What can hang from each mark
veni: kopon tanipek
tanipek: veni vutom
nikuni: dedo
kopon: mopuv veni
neve: veni
dedo: neve nikuni
mopuv: romu tigur
datom: veni
vutom: nesuz
bubek: vutom
nesuz: motosa
motosa: beka faso nesuz nikuni
beka: mopuv motosa

Each row was made from one small tree. The marks that hang from a mark follow it in brackets, in alphabetical order. Every link used is in the known rows. Write each row's tree.
In the rows, 128 means zero.
Known rows
dedo(neve(veni(kopon tanipek(vutom)))): [129 170  96  66 110 101 191 130 104 156  79  79  98 141 110 113 129 123
 113 138 164 137 153  68 120 127 142 109  87 134  96 142 191 141 142 136]
tanipek(vutom(nesuz(motosa))): [128 108 167 161 158 116  77 148  75 118 136 155 140 176 134 148 174  71
  87 113 146 168 122 155 145 145 156 132  98 156 145 158 135 107 135 137]
mopuv(romu tigur): [ 93  91 135 163 104 163 123 135 147 123 166 114 173 131 179 144 139 145
 121 144 143 117 153 153  98 102 120  86 143 101 109  98 124 112  82 113]
veni(kopon(mopuv(tigur)) tanipek(vutom)): [129  98 104  78 130 156 166  73 115 147 120 103  66 113 156 117 101 151
 137 138 115 118 134 106  46 142 173  66  84 105 106 122 178 103 148 143]
dedo(neve): [158 156 159 140 117 141 113 142 134 121 129 133 162 145 151 147 127 110
 104 121 139 124 125 154 151 128 108 131 167 115 127 113 140 159  93 112]
motosa(beka(mopuv) faso nikuni(dedo)): [171 123 107 113 150 115 111 158 170  84 182 203 146 111  54  88  82 177
 179 145  92  71 108 154 211 103  45 137 123 132 157  99  32  87 144 141]
nikuni(dedo(neve(veni(kopon(mopuv))))): [156 166 164  72  41 139 147 160 162 130  97 126  69 108 101 137 112 157
 133 102 147 148 111 122  95  94  96  98 119 120 119 164 152 158 125 112]
beka(mopuv): [171 122 131 142 145 141 111 137 144 125 151 130 160 126 139 118 141 108
 151  98  99 125 127 134 141 121 150 153 156 118 131  82  93 147 119 119]
motosa(beka nesuz nikuni(dedo)): [140 138 173 134 115 101 101 136 157 114 154 168 146  97  86 181 103 125
  97 132  82  76 139 170 158 138  51 147 164 109 121 161  76 126 121 135]
tanipek(veni vutom(nesuz(motosa))): [114 157 127 162 139 105 114 164  36 131 122 159 129 168 118 155 157  82
 119  89 146 169 125 129 132 143 166 135  99 172 144 151 149  94 144 126]
nesuz(motosa): [138 102 160 155 147 131  79 133 117 115 152 135 167 164 137 116 149  71
 118 130 131 138 126 148 124 129 130 152 133 144 129 133 117 119 105 101]
motosa(nikuni): [148 143 162 161 163 114 109 153 171 115 122 153 160 142 123 134 128 135
 124 121  96  97 139 143 134 138 116 160 177 125 160 124 101 148 104 139]
nikuni(dedo): [149 142 174 137 122 133 114 150 133 103 158 125 138 137 161 145 122  95
 105 127 103 110 141 157 111 139 105 139 134 115 133 138  93 130 100  74]
tanipek(veni(kopon) vutom(nesuz)): [105 201 100 129 133 117 188 169  61 135  77 140 100 135 131 146 156 139
 141  74 142 164 161 103 103 158 205 130 106 153 150 156 193 145 153 154]
kopon(mopuv veni(tanipek(vutom))): [111 105 103 124 122 126 114  86 125 109 123 121  79 136 154 139 122 128
 111 165  95 152  98 114 100 134 167 130 109 106 139 115 111 119 125 140]
tanipek(veni): [128 170 118 154 125 131 154 154  99 124 120 131 151 141 147 131 115 118
 143 103 124 123 139 119 106 139 155 159 151 146 135 113 129 142 108  99]
veni(tanipek): [146 117 138 142 184 134 136 108 128 131 139  87 156 144 177 130 114  96
 101 154 136 105 133 127 131 161 147 142 127 130 122 111 132 148 111 106]
dedo(nikuni): [135 143 165 136 121 113  98 125 108 104 124 127 156 117 159  94 136 101
 112 108 111 105 159 145 126 140 120 142 169 134 172 103 103 129 109  76]
kopon(mopuv veni): [120 115 143 147  90 153  99 115 170  92 130 152 118 129 154 134 138 144
 136 144 106 162  95 140  99 118 146 140 168 116 160 121  97 161 105 137]
veni(kopon(mopuv(tigur))): [137 106 143 101 103 189 152 106 164 137 129 137 107 111 158 117 115 164
 161 115 121 130 135 135  50 126 152  77 141 112 126 125 164 147 133 140]
bubek(vutom(nesuz(motosa))): [154 126 188 180 199 144  72 152 116 153 146 107 192 151 168 157 188  79
 143 132 156 161 111 172 159 163 159 162 114 199 146 151 116 153 130 116]
motosa(nesuz nikuni(dedo)): [130 162 174 143 122  99 101 153 158 131 137 133 138 108 126 198 137  98
 105  95  68  89 144 163 123 140  65 150 170 102 132 155 100 148  98 110]
beka(mopuv motosa): [139  84 140 153 138 143 111 117 151 148 138 139 156 117 154 149 114  97
 148  76 100 138 124 117 153 146 137 145 177  79  95 104 109 136 138 137]
dedo(neve(veni(kopon)) nikuni): [129 200 144  74  60  92 155 157 123 131  78 103 134 106 113  80 144 134
 137 105 158 138 175 101 129 108  98 112 158 143 151 131 163 163 126  97]
neve(veni(kopon(mopuv(romu tigur)))): [ 83  83 129 118  49 171 160 140 177 146 116 112 102 103 126 113 134 206
 154 123 176 155 141 103  48  70 143  67 123 121 110 135 157 136 123 147]
datom(veni(tanipek)): [165 152 117 136 163 148 161  92 136 158 138  50 145 144 194 116 129 119
 105 177 120 115 125 140 128 153 151 152 139 121 102 100 127 138 126  75]
tanipek(veni(kopon) vutom): [102 194  74 117 114 112 183 147  62 129  86 125  94 127 119 114 133 130
 161  83 112 139 174  82  71 142 200 147 115 131 128 138 182 125 136 131]
veni(kopon tanipek(vutom)): [118 142  93 100 169 112 165 105  96 132 104  81  98 134 144 109 132 110
 116 137 124 122 163  94  89 165 190 128  86 120 116 130 182 128 142 133]
nikuni(dedo(neve(veni))): [158 172 173 102  64 119 144 175 146 122 136 119 138 147 135 145 120 108
 104 127 142 131 128 135 143 109  60 115 133 127 109 149 106 145 102  77]
motosa(beka(mopuv(romu)) nesuz): [107  79 114 168 101 131  83 122 132 133 161 132 172  68  87 169 136 139
 122 104 130 122 132 151 170  86 123 153 165  97  89  96  96 131 117 158]
nikuni(dedo(neve(veni(kopon)))): [144 199 147  75  57 115 172 180 148 130 108 106 118 128 120 135 136 126
 130 121 149 140 150 113 117 108  85 106 120 123 111 163 157 159 113  95]
neve(veni(tanipek(vutom))): [128 113 118 109 145 104 164 123 107 143 117  83 123 162 136 104 127 104
  96 149 143 127 148  77 120 129 151 139  93 150 103 132 115 125 135 111]

Write each row's tree
[113 169 121 131 114 138 161 151  72 135  65 157  55 112 113 153 131 166
 143  55 137 177 117 109  83 145 216 119 107 147 159 156 191 146 164 173]  tanipek(veni(kopon(mopuv)) vutom(nesuz))
[107  92 107 137 213 119 113 125  68 124 144 133 135 180 133 101 157  85
 104 150 189 148 105 130 187 152 133 116  44 183 150 142 144  88 149 136]  veni(tanipek(vutom(nesuz(motosa(faso)))))
[ 89  89 113 130 102 132 145 126 160 147  86  72  85  94 112 118 123 184
 122 137 190 158 119  80  81  96 173 112  98 133 116 130 170 154 132 145]  neve(veni(kopon(mopuv(romu)) tanipek))
[ 98 180 105 135 135 103 148 165  41 136  96 146 102 148 106 139 167  98
 141  82 150 180 148 109 108 146 190 127  83 166 143 168 198 108 160 147]  tanipek(veni(kopon) vutom(nesuz(motosa)))
[109 114 132 141 140 133 119 106 120 114 117 133  82 144 164 171 144 132
  89 158 129 173  86 135 134 151 174 108  99 130 162 137 124 137 140 163]  kopon(mopuv veni(tanipek(vutom(nesuz))))
[150 179  92 108 157 143 189  96 135 162 110  40 118 128 181  99 141 135
 129 169 126 122 149 115 101 155 174 142 122 115 102 111 176 152 142  96]  datom(veni(kopon tanipek))
[148 141  90  96 131 153 160  68 109 159  89  63  41 115 149 101 126 161
 125 144 102 142 115 114  65 143 207 131 100 101 102 125 173 113 163 124]  datom(veni(kopon(mopuv) tanipek(vutom)))
[130  64 122 141 162 141  91 118 114  89 174 185 180 159  81  54 114 121
 141 177 173 121 112 145 194 115  84 145 107 175 137 129  89  90 139 135]  nesuz(motosa(beka faso))
[132 194 127  65  94  82 170 130 111 144  80  68 126 104 127  89 120 125
 119 137 171 121 167  88 136 126 101  98 131 146 134 118 179 152 135  93]  dedo(neve(veni(kopon tanipek)) nikuni)
[110  97  98 103 102 147 141  74 133 120 157 122  93 138 182 142 111 134
 128 185  92 138 110 122  73 124 140  72 106  97 116 102 116  93 126 135]  kopon(mopuv(tigur) veni(tanipek(vutom)))
[ 97  76 103 141 139 145 124 100 139 162 133 140 160 102 139 140 137  95
 164  57 124 138 118 109 188 131  96 150 167  94  95 117 123 157 139 153]  beka(mopuv motosa(faso nesuz))
[133 122 145 143 194 121 134 125  89 135 123 106 127 159 172 160 141  97
  68 134 146 132 129 132 152 179 174 121  92 144 136 135 145 135 140 137]  veni(tanipek(vutom(nesuz)))
[ 93  82 106 125 117 168 144  95 156 146 132  83 100  87 161 142 106 183
 136 148 157 125 127 122  58 111 158  56 101  97 106 100 181 119 114 143]  veni(kopon(mopuv(romu tigur)) tanipek)
[156  95 161 157 159 103  65 138 150 103 156 190 175 145  60 116 102 128
 122 166 118 100 121 154 170 127  87 154 148 151 143 140  79  85 133 157]  nesuz(motosa(beka nikuni))
[159  85  93 125 159 154 121 125 141  98 173 183 176 121  84  56 103 161
 182 146 144 110 112 135 209 102 106 146 128 148 138  83  63 121 150 151]  motosa(beka(mopuv) faso)
[143 105 137 133 155 103  79 151 144  76 180 206 152 144  49  85  92 138
 146 180 126  83 106 166 196 114  27 135 100 156 158 144  57  52 134 128]  nesuz(motosa(beka faso nikuni(dedo)))
[143 128 186 178 181 106  71 176 148 119 129 175 170 164 111 161 161 106
 105 116 134 136 112 167 171 144 108 139 142 161 174 153 119 131 127 152]  vutom(nesuz(motosa(nikuni)))
[ 64  84  84 159  98 120  90  98 123 105 127 107  83 118 140 160 134 153
 101 169 123 158  96 120  95 104 175 122 103  89 134 102 119  95 101 149]  kopon(mopuv(romu) veni(tanipek(vutom)))
[116 158 183 140  87  97  99 143 160 158 112 142 134 101 134 247 106  88
  89  73  85 104 125 158 166 155  25 126 201  52  87 166 141 137 104 134]  beka(motosa(nesuz nikuni(dedo(neve))))
[141 106  94 129 158 115 111 128 165 124 152 190 172  94  46 109 117 163
 171 112 106  87 116 137 222 101  66 159 164 139 136 103  70 138 145 184]  motosa(beka(mopuv) faso nesuz nikuni)
[125 142 113  92 148 117 194 129 147 151  99  67 131 136 140  93 132 129
 131 150 169 131 161  67 107 140 157 130 107 156 113 141 164 173 140 122]  neve(veni(kopon tanipek))
[161 169 152  91 102 108 162 153 133 137 141  80 132 145 146 154  98  98
  90 161 153 116 122 122 148 124  65 103 104 131  97 135 122 138 110  70]  nikuni(dedo(neve(veni(tanipek))))
[147 142 173 149 140  90  63 169 145 103 161 152 138 147 104 152 129  84
 119 130  84 102 119 165 123 128  68 142 128 124 150 148  82  79 105  93]  nesuz(motosa(nikuni(dedo)))
[151 156 123 137 173 136 158 108  94 157 123  70 112 160 195 141 157 122
  74 159 133 145 125 144 148 167 177 131 105 131 117 128 144 123 155 106]  datom(veni(tanipek(vutom(nesuz))))
[106  43  75 163 138 135  62 134 119  95 190 176 175 118  50  71 127 151
 170 156 179 134  95 144 209  64  99 139  98 147 124  81  76  58 131 151]  nesuz(motosa(beka(mopuv(romu)) faso))
[109 129 112 155  77 175 120 117 158 144  96  85  80  88 140 117 155 205
 137 126 138 160 113 143  65  96 191 137 149  85 118 118 162 138 123 124]  datom(veni(kopon(mopuv(romu))))
[118 107 139 125  75 176 128 103 181 109 162 156 129 135 184 139 128 151
 149 162 100 148 110 148  78 109 114  82 164 106 138 108  96 137 103 130]  kopon(mopuv(tigur) veni)
[144 175 165 105  62  92 124 155 118 127 102 120 155 125 129 100 129 116
 109 111 154 125 147 124 158 104  72 119 172 146 149 113 118 149 109  81]  dedo(neve(veni) nikuni)
[155  67  96 130 161 138  84 122 121  99 189 191 177 139  60  49 114 124
 182 150 152 122  96 139 207  94  91 146 107 166 133  95  68  81 150 144]  nesuz(motosa(beka(mopuv) faso))
[120 125 136 126 135 109 115 140 157 103 158 183 148 106  73 135 102 145
 129 142 112  69 130 160 195 122  24 144 142 134 141 154  71 121 127 140]  motosa(beka faso nesuz nikuni(dedo))
[126 107 110 101 151 136 137  86 109 137  91 103  55 110 127 115 109 137
 120 122 119 134 121 100  71 148 202 120  90 115 124 133 176 128 149 150]  veni(kopon(mopuv) tanipek(vutom))
[125 110 123 133 130 142 115  90 163 113 133 116 116 132 167 142 117 130
 120 175 115 143  90 128 111 138 149 131 136 118 145 108 112 154 113 130]  kopon(mopuv veni(tanipek))
[122 113 122 157 182 109  83 153 150 104 137 176 164 166  86  77 142 119
 159 139 135 113 111 137 174 115  72 154 129 163 171 130 102 103 116 139]  nesuz(motosa(faso nikuni))
[117  93 139 134 118 130 125 109 182 188 148 147 170  92 144 205 120 108
 158  63  63  98 142 131 145 131  70 102 212  57  75 109 112 127 136 169]  beka(mopuv(tigur) motosa(nesuz nikuni))
[110 158  89 120  95 134 156 126  77 129  72 145  52 104 100 122 113 158
 165  68 107 151 131  90  47 126 211 140 120 126 133 141 177 125 146 147]  tanipek(veni(kopon(mopuv)) vutom)
[133 120 161 150 139 106 102 122 161 130 131 168 172 106  84 162 114 138
 104 123  99  86 141 153 170 136  84 166 190 126 126 142  98 151 126 170]  motosa(beka nesuz nikuni)
[124 105 107  80 118 122 164 103 120 148  78  90  54 122 106  98 114 152
 128 124 146 153 129  64  71 124 188 119  78 142 112 153 163 139 165 149]  neve(veni(kopon(mopuv) tanipek(vutom)))
[109  88 121 135 143 149 130 106 126 114 147 162 173 119 106 104 123 132
 129 138 159 108 134 144 191 125  84 154 148 150 123 137 105 156 129 145]  motosa(beka faso nesuz)
[110 148  88  94  75 159 182 114  82 142 102 145  62 110 126 123 101 169
 180  85 105 136 144  98  25 116 185  81 112 117 112 127 180 100 149 140]  tanipek(veni(kopon(mopuv(tigur))) vutom)
[152 150  93 124 157 132 158  86  94 153 128  56 111 150 179 109 136 113
  95 168 104 120 133 125 114 149 169 150 112 108  94 109 131 102 138  80]  datom(veni(tanipek(vutom)))
[109 154 135 132 140 111 119 153 158 121 137 148 137 119 116 144 141 119
 132 102 100  87 134 153 159 126  40 146 144 125 152 150  96 145 102 116]  motosa(faso nesuz nikuni(dedo))
